What can hang from each mark:
fenus: kadop torig
seme: vofa
teku: foras vofa
torig: netate
foras: fenus teku
diberel: seme
kadop: fenus netate seme
vofa: seme teku

Known rows, with every way that one mark hangs from another:
{kadop netate}: [16.7 7.7 38.6 4.0 11.1 15.0 -14.2 5.4 -18.9 16.6 7.8 -3.0 -21.3 14.0 13.9 -8.1 9.6 15.0 -10.9 16.4 -14.6 19.0 -3.9 26.5]
{fenus kadop}: [2.1 -9.1 29.7 -9.7 -11.6 10.5 -23.5 11.8 0.6 14.4 6.8 1.3 -12.1 -2.8 13.2 -12.8 4.5 26.7 -7.4 15.5 -29.4 3.6 -4.9 5.5]
{torig netate}: [5.1 8.3 43.7 -7.1 20.8 16.2 -16.4 4.5 -11.7 14.9 5.7 1.3 -19.7 8.7 14.1 -11.7 11.4 16.5 -22.5 25.5 -21.4 12.5 -4.3 16.5]
{fenus {torig netate}}: [-0.2 -11.1 42.9 -12.2 16.9 18.8 -17.0 -3.0 -0.7 11.3 -0.9 4.4 -16.2 16.4 19.0 -9.4 13.8 17.0 -17.2 17.7 -12.7 9.5 0.3 41.2]
{seme {vofa {teku foras}}}: [5.0 -0.4 5.9 13.0 20.6 -0.6 -11.3 6.3 -14.8 24.6 22.0 -3.2 -12.2 2.2 9.4 -0.8 9.1 22.9 18.0 20.8 -13.7 13.5 8.9 12.0]
{kadop fenus netate {seme vofa}}: [22.7 -10.1 27.6 12.0 4.0 7.6 -17.3 -2.5 -36.4 21.2 11.0 -9.2 -24.3 16.7 22.7 7.1 9.5 7.6 -14.5 8.0 -3.9 35.9 -8.2 50.2]
{foras {fenus torig} teku}: [-6.4 -41.7 48.3 -7.4 1.7 14.8 -15.6 -2.3 9.9 10.9 7.5 12.7 -8.8 14.0 22.0 -1.1 11.7 13.1 -25.5 18.7 10.1 2.2 -4.1 24.8]
{fenus {kadop {seme vofa}}}: [2.7 -10.9 7.6 -5.7 -11.8 2.9 -20.7 10.2 -9.7 15.4 5.8 -7.4 -9.3 -9.3 17.3 -0.8 3.9 28.0 -6.3 3.8 -28.1 21.9 -8.9 8.0]
{diberel {seme {vofa teku}}}: [22.2 -11.7 8.1 -5.4 6.0 3.4 -13.7 6.5 -16.4 20.8 14.9 -8.3 -11.2 2.7 14.9 2.2 2.2 11.9 -2.0 2.8 -16.4 24.8 1.2 20.5]
{seme {vofa teku}}: [14.8 5.6 8.6 6.3 17.0 3.0 -14.8 0.2 -13.0 21.9 22.2 -7.4 -6.7 -2.5 7.9 -2.0 4.1 22.3 6.6 16.5 -7.2 27.0 9.8 11.7]
{diberel {seme {vofa {teku {foras fenus}}}}}: [8.8 -25.1 18.2 -3.2 5.1 2.3 -10.9 7.1 -17.1 22.7 14.4 -0.1 -17.4 13.4 17.7 5.0 10.9 8.6 2.6 9.5 -13.8 15.4 -1.2 23.6]
{seme {vofa {teku {foras fenus}}}}: [0.1 -7.8 17.6 9.2 16.8 2.0 -11.6 1.3 -13.7 23.9 21.8 1.6 -13.2 9.0 11.1 0.9 12.3 19.2 12.7 22.6 -5.0 16.8 7.1 15.0]
{kadop {fenus torig} netate seme}: [12.1 -36.2 34.9 -1.0 -6.7 15.2 -16.9 -5.6 -19.3 13.5 0.7 -0.4 -26.6 30.9 27.2 2.4 9.7 -0.2 -20.4 1.9 -8.3 23.5 -4.3 64.3]
{foras {teku vofa}}: [12.4 -9.5 22.0 10.8 12.9 11.3 -17.2 15.5 -4.9 10.4 6.2 -0.3 -6.4 1.2 20.1 -4.4 7.5 18.8 -4.5 29.7 -0.4 11.3 -2.0 5.2]
{fenus {kadop netate}}: [7.2 2.4 37.6 -4.3 -3.2 9.8 -20.3 8.1 -8.0 15.1 3.2 0.3 -18.5 7.8 17.2 -13.2 8.6 20.8 -6.5 17.0 -28.6 9.9 -9.4 16.4]
{diberel seme}: [19.2 -23.3 27.9 -12.1 -8.2 15.0 -17.4 14.6 -13.2 15.3 4.8 -3.7 -17.9 7.9 16.0 -3.2 4.1 11.2 -19.1 1.0 -23.3 12.3 -6.9 22.7]
{seme {vofa {teku {foras {fenus torig}}}}}: [-4.9 -20.4 19.7 4.8 14.7 4.0 -12.1 -4.5 -6.0 21.5 16.6 3.5 -11.7 14.4 14.3 2.2 15.4 18.5 15.4 18.5 1.1 15.2 10.0 31.7]
{fenus {kadop {seme vofa}} {torig netate}}: [-9.9 -17.3 20.8 -17.4 2.7 5.0 -19.3 -2.6 -1.4 11.6 -5.4 -0.8 -11.8 4.3 27.3 -2.3 12.2 21.9 -11.6 8.0 -24.8 18.9 -9.0 35.1]
{vofa seme {teku foras}}: [8.4 -14.5 11.6 -1.0 -1.8 0.6 -6.6 14.5 -7.9 17.8 10.5 5.2 -23.5 13.9 10.6 -4.7 0.0 4.6 0.6 6.5 -27.7 10.5 18.6 -16.0]
{diberel {seme {vofa {teku foras}}}}: [14.1 -17.7 5.7 1.2 9.7 0.0 -10.5 11.0 -18.4 22.9 14.6 -4.9 -16.7 7.0 16.1 2.8 7.3 12.3 7.8 7.0 -22.6 13.7 1.5 20.5]
{vofa seme teku}: [19.7 -8.4 14.1 -8.6 -6.4 4.9 -9.9 7.5 -6.3 15.0 10.5 0.8 -17.5 9.2 8.5 -5.6 -5.3 4.8 -13.0 3.2 -20.7 23.1 19.3 -14.9]

Rows:
[-3.4 -19.7 53.1 -5.7 -1.9 6.7 -17.1 3.3 0.2 13.9 6.1 12.4 -15.8 11.3 25.4 -7.1 11.6 12.6 -23.8 25.1 -10.9 3.2 -17.2 6.3]
{foras {fenus {kadop netate}} teku}
[15.5 4.4 14.0 6.4 11.4 6.2 -10.8 3.5 -30.8 17.6 7.5 -12.9 -18.2 6.5 18.7 5.3 8.4 15.7 -9.5 3.9 -11.9 38.7 -8.0 31.3]
{kadop netate {seme vofa}}
[-7.6 -39.5 14.7 -19.6 -23.2 10.5 -20.6 7.0 8.4 8.5 -4.7 1.7 -10.8 4.8 22.6 -4.7 4.6 20.0 -11.4 -2.3 -29.7 11.5 -4.6 24.3]
{fenus {kadop seme} torig}
[17.6 -22.3 17.6 6.4 -4.4 8.6 -21.3 1.7 -26.2 19.8 14.6 -8.1 -17.1 5.7 17.4 7.4 5.4 15.3 -14.6 5.6 -4.6 28.8 -3.8 37.1]
{kadop fenus {seme vofa}}
[1.3 -22.9 36.4 1.2 -17.7 10.5 -18.5 20.0 -7.7 10.9 -6.8 7.0 -22.7 20.8 22.6 -4.0 15.2 13.3 10.7 21.1 -14.1 10.7 3.7 5.7]
{teku {foras {fenus kadop}} {vofa seme}}
[-1.5 -37.3 26.5 -8.9 -8.4 5.6 -7.0 3.0 0.7 14.5 5.7 12.8 -22.7 28.6 16.0 -1.3 6.8 -0.6 -3.1 5.0 -12.5 9.2 18.8 4.9]
{vofa seme {teku {foras {fenus torig}}}}
[7.6 -18.8 36.1 6.7 -6.5 14.4 -14.4 17.9 -15.5 12.3 -2.5 4.6 -24.0 24.9 19.2 0.1 16.0 9.3 5.9 20.6 -1.8 18.4 8.9 12.5]
{teku {foras fenus} {vofa seme}}
[4.1 -24.2 25.5 -4.8 -7.1 3.1 -6.9 8.8 -7.4 16.7 10.6 10.2 -25.1 22.1 12.3 -2.6 4.5 0.4 -5.1 9.4 -18.5 11.8 16.4 -11.0]
{vofa seme {teku {foras fenus}}}
[15.7 -26.1 28.7 7.1 3.2 9.8 -17.3 -10.1 -26.5 18.0 5.5 -6.8 -22.0 24.7 27.3 8.6 12.9 6.8 -10.3 2.9 3.1 32.7 -4.5 71.2]
{kadop {fenus torig} netate {seme vofa}}
[13.5 -22.7 39.1 1.4 -3.9 12.5 -14.9 10.7 -5.2 8.4 1.4 6.7 -12.5 13.8 23.1 1.1 8.1 6.8 -19.2 21.4 11.2 20.2 1.9 -2.8]
{foras fenus {teku {vofa seme}}}
[-4.3 -21.0 13.3 -13.1 -14.5 1.8 -17.5 1.1 -4.5 16.1 12.1 0.8 -10.1 1.6 18.6 0.9 5.2 15.4 -8.1 8.7 -20.0 26.6 -3.4 5.2]
{foras {fenus {kadop {seme {vofa teku}}}}}
[6.5 -1.7 -1.6 10.9 18.7 -4.3 -3.8 5.1 -28.8 21.5 12.4 -7.6 -21.2 11.8 19.7 5.7 9.0 9.0 6.8 9.0 -21.8 30.0 -0.5 18.7]
{kadop netate {seme {vofa {teku foras}}}}
[-13.6 -26.7 26.5 -25.0 -7.2 9.8 -18.5 2.1 4.6 7.1 -9.5 4.2 -16.1 9.3 27.5 -7.8 9.9 16.0 -20.0 6.4 -35.8 10.4 -9.7 27.8]
{fenus {kadop seme} {torig netate}}
[16.5 -24.6 54.6 3.9 3.3 19.2 -21.1 -8.1 -15.3 16.8 5.1 2.9 -25.1 32.5 22.2 -4.9 14.1 6.1 -11.1 14.3 1.2 12.6 0.0 67.6]
{kadop {fenus torig} netate}
[20.4 -9.8 22.0 6.0 3.0 8.4 -14.6 17.0 -6.7 9.9 0.8 0.6 -11.1 5.5 20.9 -2.0 3.6 11.8 -12.3 19.0 0.0 17.2 4.8 -7.3]
{foras {teku {vofa seme}}}
[2.4 -36.2 37.4 -11.0 -1.9 15.8 -19.0 -4.5 -11.6 12.1 -0.6 4.5 -23.3 24.2 27.1 -0.3 9.7 2.4 -30.2 8.6 -13.2 16.3 -3.9 53.6]
{kadop {fenus {torig netate}} seme}
[14.0 -10.8 21.0 11.7 0.2 11.6 -13.9 23.9 -17.0 12.5 -2.7 -1.1 -22.5 17.4 17.0 -2.3 11.5 14.0 13.6 17.4 -11.8 16.1 11.0 8.4]
{teku foras {vofa seme}}
[-4.0 -28.6 23.6 -14.6 -14.8 9.0 -16.8 2.5 -1.4 9.1 -7.6 0.6 -17.4 14.6 27.5 -4.6 8.5 13.6 -10.0 -1.4 -29.1 16.3 -8.7 36.1]
{fenus {kadop netate seme} torig}
[-0.4 -18.6 16.6 -7.0 -5.4 4.4 -17.6 -1.7 -7.9 13.3 -3.6 -5.0 -13.5 9.2 27.2 1.0 11.7 20.8 -0.8 -0.7 -19.8 23.7 -8.6 43.0]
{fenus {kadop netate {seme vofa}} torig}
[3.2 -9.6 21.6 -9.0 -12.4 6.0 -16.2 11.1 -12.2 12.6 -0.3 -2.6 -20.2 6.5 22.3 -6.1 4.9 15.1 -14.0 4.9 -37.3 18.7 -13.5 11.9]
{fenus {kadop netate seme}}
[7.0 1.3 3.2 -3.2 -0.4 -4.4 -13.3 3.3 -15.5 17.4 7.9 -6.9 -14.6 2.3 21.2 -1.2 4.1 15.7 0.7 6.4 -31.0 29.4 -5.5 10.3]
{fenus {kadop netate {seme {vofa teku}}}}
[14.7 4.0 0.7 4.7 14.9 -0.9 -6.9 0.6 -26.3 19.5 12.5 -11.1 -15.9 6.9 18.0 5.0 4.3 9.2 -3.8 5.7 -16.6 41.1 0.1 19.7]
{kadop netate {seme {vofa teku}}}
[6.3 -26.3 29.7 -2.7 8.4 11.4 -19.5 -9.5 -18.9 16.4 3.6 -1.8 -18.7 18.2 26.3 5.7 12.8 9.7 -19.7 9.8 -2.5 27.2 -3.8 61.9]
{kadop {fenus {torig netate}} {seme vofa}}
[-10.3 -14.7 43.4 -19.5 3.2 13.5 -22.3 -0.8 8.7 10.4 -5.6 7.4 -14.7 10.9 22.9 -14.9 13.7 21.8 -12.6 18.7 -26.3 1.9 -5.9 31.1]
{fenus kadop {torig netate}}
[-12.9 -37.3 43.8 -2.1 -0.8 17.1 -15.2 4.3 -1.0 15.2 5.9 11.4 -20.2 22.7 17.3 -2.8 19.0 15.8 -0.8 17.7 -6.5 -0.4 1.6 37.9]
{teku {foras {fenus torig}}}
[-5.9 -31.8 36.8 6.4 3.4 19.8 -17.6 9.1 -4.8 10.9 -2.1 6.1 -16.6 27.4 22.5 -1.1 23.6 15.5 17.2 29.0 4.3 10.4 4.8 46.6]
{teku {foras {fenus torig}} vofa}
[7.0 -23.3 55.4 -5.8 8.2 20.0 -23.8 -8.1 -7.2 15.2 4.0 7.2 -22.5 25.8 21.2 -8.1 14.3 9.1 -21.2 21.1 -4.4 7.0 0.1 57.3]
{kadop {fenus {torig netate}}}
[2.0 -34.6 35.8 2.4 -7.8 16.9 -14.3 11.1 -6.6 9.2 -8.1 7.4 -21.8 32.7 23.4 1.3 18.9 8.1 9.5 16.0 5.2 16.9 12.0 31.6]
{teku {foras {fenus torig}} {vofa seme}}
[10.8 -38.6 5.7 0.3 -3.3 4.2 -17.5 -9.0 -13.1 18.2 13.6 -3.4 -12.6 15.0 21.3 8.4 4.3 6.9 -5.6 1.6 -1.7 29.9 8.1 47.8]
{kadop {fenus torig} {seme {vofa teku}}}
[-0.7 -17.8 35.9 11.5 4.1 17.4 -17.4 16.0 -13.6 13.8 3.4 4.2 -18.6 20.7 17.7 -2.4 20.6 16.4 14.1 33.2 -2.0 10.4 1.2 27.1]
{teku {foras fenus} vofa}
[-7.3 -18.2 36.2 5.4 -6.4 12.7 -21.5 17.8 -5.7 12.8 -0.5 6.9 -17.0 16.1 21.9 -6.0 20.2 21.3 18.4 33.1 -12.9 4.9 -3.8 21.2]
{teku {foras {fenus kadop}} vofa}
[-7.0 -27.9 32.3 -17.9 -25.5 11.8 -20.6 8.1 -1.9 11.1 3.2 4.1 -14.9 5.6 19.3 -3.4 6.0 15.8 -22.0 8.5 -24.3 15.4 -10.9 6.8]
{foras {fenus {kadop seme}}}
[7.0 -40.3 40.8 -3.8 -5.2 14.6 -14.9 3.5 5.3 5.8 -4.9 9.3 -9.8 22.0 27.1 2.4 11.9 5.8 -16.8 15.5 17.9 18.1 5.8 19.3]
{foras {fenus torig} {teku {vofa seme}}}
